Each row was made from one path, in order. Every step used is in the known rows, and no mark comes twice. Write each row's path.
Known rows:
tetoga, vepom, zakovid, mezokol: [ 5.58 -2.68  0.17 -4.99 -2.83  1.97  0.73 -1.20  1.76 -5.86 -2.48 -3.83
 -2.88  2.18  3.77 -0.18 -4.31  1.64  2.02 -2.72 -1.92]
tetoga, vepom, zakovid, mezokol, rafe, gelovab, medad, fola: [-0.59  2.66 -1.10 -1.13  1.21  2.14  2.63  0.10 -1.75 -2.15  0.52 -3.49
  0.13  1.98 -2.76 -1.21  0.50 -0.19 -0.15 -1.12 -0.11]
medad, gelovab: [-1.84  3.19 -1.70 -1.67  3.08 -1.80  4.17 -1.50 -0.73 -4.18  1.22 -0.64
 -4.53  1.01  3.94  2.65 -2.18 -0.82 -3.06 -1.69 -1.17]
tetoga, vepom, zakovid, mezokol, rafe, gelovab, medad: [ 1.90 -0.63  1.66  2.14 -2.11 -1.28  2.49  0.78  1.22 -2.09  0.61 -3.85
 -1.96  2.24 -0.78  1.52 -0.95  2.52  0.01 -2.23 -1.71]
fola, zulazip, vepom, zakovid, mezokol: [ 5.69 -2.63 -0.03 -6.08 -1.49  0.66  0.01 -0.52  1.13 -5.11 -1.73 -1.51
 -2.75  1.63  3.61  1.25 -4.00  1.63  1.17  0.35 -2.02]
medad, fola, zulazip, vepom, zakovid: [ 3.54 -2.29 -3.39 -6.17  1.37  3.01 -0.05  1.47  2.01  1.28 -1.85  0.99
 -2.11  0.66  1.76  1.84 -1.29  1.52  0.18  0.94 -2.74]
tetoga, vepom, zulazip, fola: [ 3.11 -1.03  0.26 -2.09 -2.08  5.39 -0.10  0.58  4.54 -1.29  1.93  0.67
 -1.32  2.27 -1.68 -2.51 -3.19  1.93  4.88 -2.48 -2.83]
tetoga, vepom, zulazip, fola, medad, gelovab, rafe: [-1.70  3.06 -0.90 -0.19  0.58  1.96  5.99 -0.53  2.92 -0.83  3.69 -0.20
 -1.67  0.48 -1.69  1.01  1.27 -3.83  1.84 -4.49 -0.71]
vepom, zakovid: [ 3.63 -1.22 -1.93 -2.74  0.30  2.69  0.52  0.14  3.97 -1.82 -3.87 -2.15
 -4.19  0.07  2.86  2.50 -3.71  1.54  0.63 -1.16 -1.26]
fola, zulazip: [ 1.51  1.01  4.94 -1.20  3.89 -1.96 -2.75 -1.32  1.80 -0.79  0.59 -0.02
 -3.22  0.21 -0.90  2.15 -0.16 -1.31 -1.17 -5.25  0.39]
zakovid, mezokol, rafe, gelovab, medad, fola, zulazip: [-0.04  3.68  3.68 -0.98  3.73 -2.07 -1.16 -1.49 -1.44 -1.58  2.09 -0.46
 -0.86  1.03 -3.78 -0.19  2.05 -1.64 -2.64 -3.13  0.79]
gelovab, medad: [ 1.59  2.60  3.78  3.01  0.65  0.46  1.89  0.56  2.05 -2.59  2.47 -3.00
 -0.90  1.86  0.97  0.53 -0.03  0.18  1.35 -3.12  0.49]
mezokol, zakovid, vepom, zulazip, fola: [ 3.33 -2.19 -2.50 -1.51 -0.98  7.02  0.46  0.62  4.93 -1.89  0.22  1.07
  0.06  1.82 -1.88 -1.59 -2.47  3.32  3.45  1.33 -3.11]
zakovid, mezokol: [ 2.96  0.42  3.23 -2.16  0.26 -0.57  0.73 -1.66  0.50 -7.85 -0.84 -4.05
 -3.02  2.02  2.15  1.60 -4.98 -0.56  1.72 -2.45  0.82]
medad, fola, zulazip, vepom, tetoga: [ 1.92 -0.77 -4.84 -6.51  5.16  1.75  1.52  0.42 -1.91 -0.18 -0.48 -1.64
 -2.50 -0.99  0.27 -0.81 -1.14  0.59  3.62 -2.65 -0.92]
tetoga, vepom: [ 1.49 -2.60  1.93 -1.63  0.56  2.29  1.20  0.55  2.17  0.04  0.07 -2.81
 -1.53  2.94  0.84  0.81 -1.52  0.13  2.70 -7.65 -1.77]
mezokol, rafe, gelovab, medad: [-0.25  1.41  2.83  4.42  0.48 -2.37  2.33  0.99  1.16 -1.56  1.31 -3.43
 -2.30  1.74 -2.12  3.26 -0.89  1.19 -0.46 -2.17 -0.04]
zakovid, vepom, zulazip: [ 2.23 -2.25 -2.88 -0.72 -1.18  6.62  0.58  1.00  3.62 -3.38 -2.63 -2.17
  0.19 -0.09 -2.15  0.68 -4.80  2.82  1.50 -1.33 -1.32]
zulazip, fola: [ 1.52  1.03  1.36 -0.24  0.90  1.84  0.50 -0.54  3.24 -1.48  2.39  0.77
 -2.82  2.20 -0.52 -0.07 -2.85 -0.61  4.18 -0.99 -1.17]
medad, fola, zulazip, vepom, zakovid, mezokol, rafe: [ 3.28  0.44 -0.71 -2.62  1.89 -0.32  2.56 -0.21  1.26 -0.96 -1.40  2.04
 -1.25  4.45  0.54  2.88 -2.29 -0.51 -2.93 -1.36 -0.83]
mezokol, rafe, gelovab, medad, fola: [-2.85  4.68  0.11  1.21  3.84  1.03  2.59  0.38 -1.82 -1.73  1.20 -3.14
 -0.14  1.47 -4.04  0.43  0.58 -1.54 -0.66 -1.02  1.54]
tetoga, vepom, zulazip, fola, medad, gelovab: [-0.82  2.54 -0.91 -3.51  2.75  1.42  2.54 -1.33  1.28 -1.35  1.78  1.37
 -2.87  1.69  3.30 -1.51  0.64 -2.25  0.31 -2.27 -2.00]

Which path is each row?
[ 2.22 -0.61  1.39 -1.95  3.91  6.18 -1.35  0.17  5.43  0.36 -1.77  0.44
 -0.08  1.71 -0.13 -1.54  1.35 -1.80  4.32 -0.90 -0.29] -> mezokol, zakovid, vepom, zulazip, fola, medad
[-1.15  3.70 -0.82 -2.92  3.55  0.83  2.39 -1.56  1.25 -2.29  1.43  1.46
 -3.42  1.05  3.24 -0.62  0.07 -2.70 -0.16 -0.91 -1.12] -> vepom, zulazip, fola, medad, gelovab
[-0.83  3.56  3.62 -1.03  4.30 -1.19 -2.09 -1.08 -1.29 -0.91  2.18 -1.20
 -1.23 -0.29 -4.06 -0.28  2.44 -1.54 -1.58 -3.26  0.78] -> rafe, gelovab, medad, fola, zulazip
[-2.92  4.37 -0.03  0.95  2.97 -0.44  6.26 -1.04  1.85 -1.57  2.74 -1.26
 -2.73 -0.04 -0.76  3.57  1.15 -5.32  0.34 -4.22  1.00] -> fola, medad, gelovab, rafe
[ 4.23 -0.77  0.23 -1.92  0.98 -1.21  2.34 -0.14  2.39 -0.98 -1.55  1.98
 -2.03  4.45  1.53  3.89 -3.04  0.20 -2.65 -1.95 -1.27] -> fola, zulazip, vepom, zakovid, mezokol, rafe
[-0.46  3.51  3.03 -2.59  5.71 -0.16 -2.28 -1.47 -0.50 -0.68  0.97  0.04
 -1.50  0.19 -2.90  0.26  1.42 -2.73 -1.64 -4.22  1.25] -> medad, fola, zulazip
[-0.23 -0.85  0.48 -3.65  3.46 -0.11 -0.07  2.18 -1.31  1.52  2.66  0.73
 -0.36  1.37 -2.05  2.14  0.82  0.18  0.62  0.27 -1.72] -> rafe, gelovab, medad, fola, zulazip, vepom
[-0.31 -1.64 -0.85 -2.13  1.59 -3.05  0.78  0.34 -0.85 -1.80 -2.29 -2.01
 -4.07  1.15 -3.39  5.11 -3.59  1.23 -1.92  0.28 -1.30] -> medad, fola, zulazip, vepom, zakovid, mezokol, rafe, gelovab
[-0.78  2.70 -1.92 -1.57  1.90  1.78  2.90  0.88 -2.05 -2.10  0.68 -2.56
  0.20  1.94 -2.50 -0.02 -0.04 -0.07 -0.24  1.43 -0.08] -> zulazip, vepom, zakovid, mezokol, rafe, gelovab, medad, fola
[ 1.43  1.79  2.09 -2.53  1.98 -0.55 -1.10 -1.14 -0.86 -0.31  1.39 -0.33
 -0.61  1.28 -3.01 -1.26  2.59 -0.52 -2.40 -3.66 -0.84] -> tetoga, vepom, zakovid, mezokol, rafe, gelovab, medad, fola, zulazip
[ 2.12 -0.55  1.80  1.21 -1.11 -2.45  1.52  1.04  0.77 -1.32  1.36 -1.88
 -1.97  1.78 -1.09  2.35 -0.50  2.47 -0.80 -0.29 -1.82] -> fola, zulazip, vepom, zakovid, mezokol, rafe, gelovab, medad
[-2.20  3.77  0.16 -2.29  5.49 -1.14  2.90 -1.78  0.05 -2.43  0.22 -0.25
 -3.98  1.01  4.39  1.59  0.40 -3.79 -1.63 -2.47  0.02] -> fola, medad, gelovab
[ 0.29 -2.84 -0.85 -1.02  0.36 -3.09  1.75  0.91  0.36 -2.50 -3.04 -2.90
 -4.90  1.51 -1.91  6.47 -5.44  2.05 -0.84  0.41 -1.54] -> zulazip, vepom, zakovid, mezokol, rafe, gelovab
[ 5.13 -0.98  0.29 -4.17 -1.64  1.12  0.58 -1.50  1.71 -7.25 -2.98 -3.69
 -3.72  1.25  3.68  1.05 -5.25  1.17  1.29 -0.71 -0.65] -> vepom, zakovid, mezokol
[ 2.95 -2.46 -3.05 -5.04  0.27  2.00 -0.07  1.81  1.30  1.05 -1.22 -0.16
 -2.20  0.00  0.63  1.69 -0.66  2.56  0.24  1.79 -3.16] -> rafe, gelovab, medad, fola, zulazip, vepom, zakovid
[ 1.60  0.34  1.73 -1.25  2.92  5.33 -1.31 -0.24  4.69  0.39 -0.83  0.47
 -0.49  1.27 -0.73 -1.72 -0.02 -3.14  5.36 -1.70  0.20] -> zakovid, vepom, zulazip, fola, medad
[ 2.72 -1.28 -2.23 -0.76 -1.96  6.22  0.42  0.22  4.22 -1.91  1.23  1.06
 -0.45  1.38 -2.46 -1.82 -3.86  1.96  4.42  0.64 -2.65] -> zakovid, vepom, zulazip, fola
[ 2.31 -2.49 -7.10 -2.46  2.60  3.93  3.04 -1.05 -0.48 -2.26 -2.87 -4.25
 -2.14 -1.54  0.26 -0.80 -3.32  1.31  4.47 -3.17 -0.94] -> zakovid, vepom, tetoga
[-1.35  1.96 -2.94 -0.03  1.59  3.41  6.31 -0.44  3.43 -1.27  2.20  0.06
 -0.62  0.33 -1.68  1.69  2.20 -2.35  0.50 -1.68 -1.14] -> mezokol, zakovid, vepom, zulazip, fola, medad, gelovab, rafe
[-0.25  1.02  3.19  3.25 -0.02 -1.66  1.15  0.85  0.73 -3.16  1.45 -5.27
 -2.65  0.20 -1.63  2.18 -1.11  1.51  1.33 -1.76 -0.04] -> rafe, gelovab, medad
[ 2.59  0.66  0.42 -1.24 -0.92  4.49 -0.35  0.27  4.58 -2.67  1.42  0.75
 -2.16  1.34 -1.75 -1.27 -4.00  1.37  4.16 -0.56 -1.55] -> vepom, zulazip, fola
[-2.63  3.89 -1.30  1.31  1.28 -0.85  7.15 -0.87  1.30 -2.88  3.36 -1.55
 -3.08 -0.05 -1.15  4.24 -0.66 -3.17 -0.66 -3.73  0.15] -> medad, gelovab, rafe
[ 0.07  4.28  3.84 -1.14  4.59 -0.11 -1.63 -1.13 -0.60 -0.64  2.65 -0.14
 -0.37  0.56 -2.70 -1.11  2.96 -2.29 -1.59 -3.94  1.12] -> gelovab, medad, fola, zulazip
[ 1.44  1.64  3.51 -1.60  3.68  4.07 -1.84 -0.20  4.98 -0.08 -0.63  0.26
 -1.66  1.21 -0.26 -1.38 -0.18 -3.58  5.15 -2.50  0.89] -> vepom, zulazip, fola, medad
[ 1.10  2.99  2.26 -1.91  2.86 -1.25 -1.23 -1.42 -0.88 -1.20  1.04 -0.35
 -1.28  0.69 -3.05 -0.37  1.92 -0.89 -2.85 -2.36  0.07] -> vepom, zakovid, mezokol, rafe, gelovab, medad, fola, zulazip
[ 2.44 -2.11 -5.24 -5.21  3.81  2.03  3.01  1.16 -0.68 -1.19 -1.39 -2.98
 -3.32 -0.51  2.00  0.66 -3.38  1.49  5.06 -2.29 -1.10] -> zulazip, vepom, tetoga
[ 3.10 -3.61 -3.30 -1.64  0.16  7.88  0.57  1.68  4.65 -3.41 -4.02 -2.24
  0.72  0.50 -1.24  1.09 -2.78  4.78  0.06 -0.42 -2.01] -> mezokol, zakovid, vepom, zulazip
[ 0.55  1.23  3.15  3.63 -0.41 -2.74  2.37  0.47  0.58 -3.35  1.33 -3.97
 -2.25  1.98 -1.64  2.66 -1.40  1.34 -0.29 -1.71 -0.07] -> zakovid, mezokol, rafe, gelovab, medad
